Each row was made from one small tree. The marks that hang from a mark follow it in brackets, in the order of their numbers. Every link used is in the known rows. Write each row's tree.
Known rows:
q840(q720(q762 q927(q21 q638))): [  0   6  17  13   1   4   5   9 -11 -10  -7 -22   6  -1   5  -7   8  10
   7  -7  18   2 -12 -13  -3  -7]
q21(q927(q720(q127 q762))): [ -3  -2  11  -5 -12   9   9  14 -23  -1 -13  -4   9  -2   3 -12  -3  27
  -3   6  18  -6   5 -16   6   7]
q840(q720(q127(q21) q762 q927)): [ -9   0   9   3  -8  -1   4   4   2   4 -13   4  10  -9   3 -12 -12  15
  -2   3  21   6  -7  -4   8   3]
q638(q762(q876(q927))): [-12  10   5  -4 -12  -6   7 -10   2   0 -15   5  -6 -16 -11 -31  12  23
  -4 -12  29   8  11  -4   1  -3]
q127(q21(q927(q638(q762)))): [-20  -8   9   1  -1  -1  14  -7  -6 -16   2   1  -1  -7 -10 -20  14  15
  -1  10  30  11 -10   2  -4   7]
q720(q762 q840): [-14  -3   4  -5 -10   9  12  13  -3 -13  -9  -8   9   1   2 -17   2  17
   4 -11  14   0  10   2  10   2]
q840(q720(q127 q762)): [ -5  -2  10  -1  -8   1   2  10  -7  -4 -11   0  10  -5   2  -7  -6  18
   1 -15  11  -3  -4  -1  11   4]
q21(q927): [ -5   2   7 -12  -3   5  11   3 -14 -20  -4  -3   2  -1   5 -16   9  15
  -8   7  17   6   4  -8   4   9]
q927(q638(q762)): [-14  -5  17   6  -2   2  11  -3  -5 -13   2  -9  -9  -5 -13 -14  17  12
   8  -6  25  10  -4   4  -6  -8]
q927(q720(q762(q876))): [ -7   7   6   5 -10  10   8  15  -9   5 -17 -13   8  -7  -3 -17  -1  26
  -4   0  25  -1  12 -11   1   1]
q21(q927(q638(q762) q720)): [-15  -2  15   9  -1   9  16  -1 -18 -17  -4 -14   1  -3  -6 -20  19  15
   5  10  29   8  -4  -9 -14   4]
q840(q720(q127)): [ -5   3  11   0  -2  -1   4   3  -9  -9  -5   2   8 -10   3  -9   7  16
   1  -8   7   5   2   5   3   5]
q127(q21(q927(q638))): [-11  -5   9  -3   2   4  11   3  -9 -14   8   0   2  -7  -5 -22  12  15
  -7  17  23  10   0   1  -3   6]
q720(q127 q762(q876(q927)) q840): [ -3   8   4 -11 -16   8   3  11  -6  16 -16   9   5 -12  -5 -31   6  33
   2 -19  15 -12  26  -8  17   0]
q927(q638 q720): [-10   1  19  11   0  12  12   9 -12  -9   4 -18   0  -7  -8 -16  15  18
   4  11  18  12   9   0 -16  -9]
q876(q762 q927(q21)): [  4   9   9  -5 -13   2  12  -3 -10 -11   3 -12   8 -10  -9  -9  14  28
  -8 -21  13   9  14  -9   1 -15]
q638(q762): [-17  -2  10  -1  -7  -3  14  -7  -1 -16  -7  -4  -4  -5  -6 -12   8  14
   2  -7  24  10  -1   3  -2  -2]
q876(q762 q927): [  0   8   6  -6 -14   4   8  -3  -1  -7   5  -4   4 -11  -9 -16   7  24
 -10 -14  19  17  14  -7   2 -10]
q720(q762(q876) q840 q927(q21)): [ -3  15   4  -4  -5  10   8  14 -14   4 -19 -17   6  -1   5 -17  10  22
   7 -14  19  -9  15 -17   8  -1]
q876(q762(q638) q927): [  4   4   1  -8 -21   0  13  -5   8  -9  -3  -2  -2 -10  -7 -11  10  25
 -21 -13  14  16  11 -12   5 -13]
q21(q927(q638 q720)): [ -5   2  15   6   1  14  12   8 -21 -15   3 -13   4  -3  -1 -21  17  16
  -1  17  22   8   5 -10 -10   3]
q840(q720(q127 q762(q876) q927)): [  4  15   8   1  -5   2  -3  10  -8  15 -20  -1   4  -8   5 -14  -4  19
   1 -10  24  -2   1 -18  12   5]
q876(q762(q638) q927(q21 q720)): [  5   7   6   4 -20   3  20  -3  -5 -10  -8 -17  10 -11  -6  -4  17  33
 -18 -11  10  12  13 -16  -7 -18]
q762(q638): [ -4  -3   5  -6 -11  -2  13   1   5 -16  -8  -3  -7  -3   2  -7  10  14
 -15   2   9  10   3  -2   3  -5]
q762(q638 q876(q927(q21 q720))): [  3  13   2   3 -16   0  12   2  -5   1 -23  -6   2 -15  -3 -19  20  32
 -17  -2  11   4  18 -14  -6 -12]

Write each row's tree:
[  1   5  12   0  -9   9   7  -1  -3  -6  14  -9   0 -12 -14 -19  17  21
  -4 -13  21  16  12  -6  -2 -16]	q876(q762 q927(q638))
[ -3  -2   7   4 -22   0  18   4   1  -9 -22 -11   6  -5  -2 -13   5  29
 -15  -2  10   0   9 -15  -1 -17]	q876(q927(q21 q720(q762(q638))))
[-11   5  13   4   0   2   6  -1  -6   1  -3  -8  -9  -9 -14 -19  22  18
   6 -11  30   5   1  -3  -4  -3]	q927(q638(q762(q876)))
[ -5  11   9  -3   0   8  16   5 -13 -15  -9 -15   6  -2   6 -14  19  15
   9  -4  11   5  13  -8  -2  -5]	q720(q840 q927(q21))
[  1   8  21   1   5  12   9  10 -23   1   4 -12  -2  -5  -3 -12  29  20
  18  -7   9  -4  13 -10  -2 -12]	q720(q127 q840 q927(q21 q638))
[  5   3  16  -5  -9   3   5  10 -16   7 -11  -9  -2  -1   1  -1   0  22
   2  -8  16 -10   4 -20   8 -11]	q720(q127 q762 q927(q21))
[ -7  13  -2   1 -15   6  16   4   2   0 -23  -1   6 -15  -1 -34  21  29
 -10   0  12   7  27  -8  -2  -1]	q762(q638 q876(q927(q720(q840))))
[ -4  10   8   7  -7   2  -2   7   0   4  -9  -4   5 -11  -4 -31   7  20
  -1 -13  23   1   3  -6   4   0]	q840(q720(q762(q876(q927(q638)))))
[ -6  15   8   3 -11   5   7   2  -5   4 -13  -3   3 -19  -5 -34  11  27
  -8   6  21   9  24  -8  -7  -3]	q762(q876(q927(q720)))
[  0  11  11   0  -3   3   0   2  -3   5   1  -1  -8 -16 -11 -32  19  22
  -3  -2  23   6  18  -4  -3  -9]	q762(q876(q927(q638)))
[-14   6  16   9   3   7  16   0 -13 -13  -3 -18  -2  -2  -4 -16  29  12
  21 -10  21   3   1  -6  -9 -10]	q720(q840 q927(q21 q638(q762)))
[  4   0   6   2 -14  -2   5   7   4   1 -23   0   0  -1  10  -2  -4  12
  -7  -5  13   2 -10 -17  11  -2]	q840(q720(q127 q762(q638) q927))
[-13  -1   3  -2  -9  16  18  15 -17 -17 -15 -12  18   3   7 -23   4  21
   2   5  17  -2   9  -9   3  13]	q21(q927(q720(q762 q840)))
[  2   8  20   5   4   5   8   5 -15  -8   4 -19  -9  -2  -1  -9  21  12
   6   3  18   7   3 -14  -8 -16]	q720(q927(q21 q638))
[ -5   0  14   0 -20   6   8   8  -6   8 -13   3   5 -12  -8 -22  -5  31
  -4   1  18  -1  16  -9   2 -10]	q876(q927(q720(q127 q762)))
[-18   4  15   8   1   9  15  -2  -3 -11  -3 -13  -6  -2  -5 -22  23   7
  18  -4  28  12   2  -2  -7  -5]	q720(q840 q927(q638(q762)))
[  2   9   0  -9 -16  -4   7  -3  10   1 -17   7  -9 -14  -3 -25  13  23
 -21  -3  15   8  16  -9   6  -6]	q762(q638 q876(q927))
[-16   3  14  11   1  17  17  12 -12 -12   3 -18   9  -7  -5 -23  23  19
  12   5  13   9  15   5 -11  -2]	q927(q638 q720(q840))
[ -1   9  13   1   0   1   3   3  -8  -2 -10  -1   3  -9   6 -10   5  11
   3  -1  14  10   0  -8   1   1]	q840(q720(q127 q927))
[-13  -9  13  -2  -1   0  12  -7 -12  -4   2   8  -3 -10 -13 -17  13  20
   2   4  27   2  -7   1  -1   5]	q720(q127(q21(q927(q638(q762)))))
[  7   6   1  -8 -20  -4   7   5   3   3 -23  -3  -1  -7  -1 -14   8  30
 -19 -16  14  -7  10 -17  11 -10]	q720(q762(q638 q876(q927(q21))))
[-12  -1   7  -5 -10   7   9  10  -1   9 -11   3   6  -7  -1 -18  -5  20
   5   2  19   1  10  -2  10   0]	q720(q127(q21) q762 q840 q927)
[-12  -3  14  -1   0   2  12  -3 -13 -18   2  -7  -7   0  -5 -18  18  12
   4   0  28   6  -8  -5  -2   6]	q21(q927(q638(q762)))
[-13   4   4  -1  -3  15  20  10 -20 -23 -10  -9  15  -3   7 -26  16  20
   3  11  14   8  15  -5  -4  14]	q21(q927(q720(q840)))
[-12   2  19   4   0   8  12   1  -9   2  -3  -5  -7  -5  -8 -19  23  13
  21  -7  24   4   5  -4  -3  -6]	q720(q127 q840 q927(q638(q762)))
[ -5   0  19  12 -12   8  11   9 -11  -6  -4 -18   7  -7 -10 -21   9  28
   1   0  17   0   9  -9 -10 -19]	q876(q927(q21 q638 q720(q762)))
[-10   1  19   5  -6  -4  13 -10  -7 -13   1  -9  -5 -11 -16 -21  24  19
   5 -13  21   5   3  -1 -10 -17]	q876(q927(q21 q638(q762)))
[ -7   6  13   3  -3  12  17  11 -26  -7  -8 -12  15  -9  -2  -9  21  31
  10  -8   2  -5  22   0  -6  -4]	q927(q21 q720(q127 q840))
[-15   3   4   0   1  -1  10  -4  -9  -3  -3   0  -2 -11 -11 -27  16  20
  -2   5  35   5  -5  -2  -2  11]	q127(q21(q927(q638(q762(q876)))))
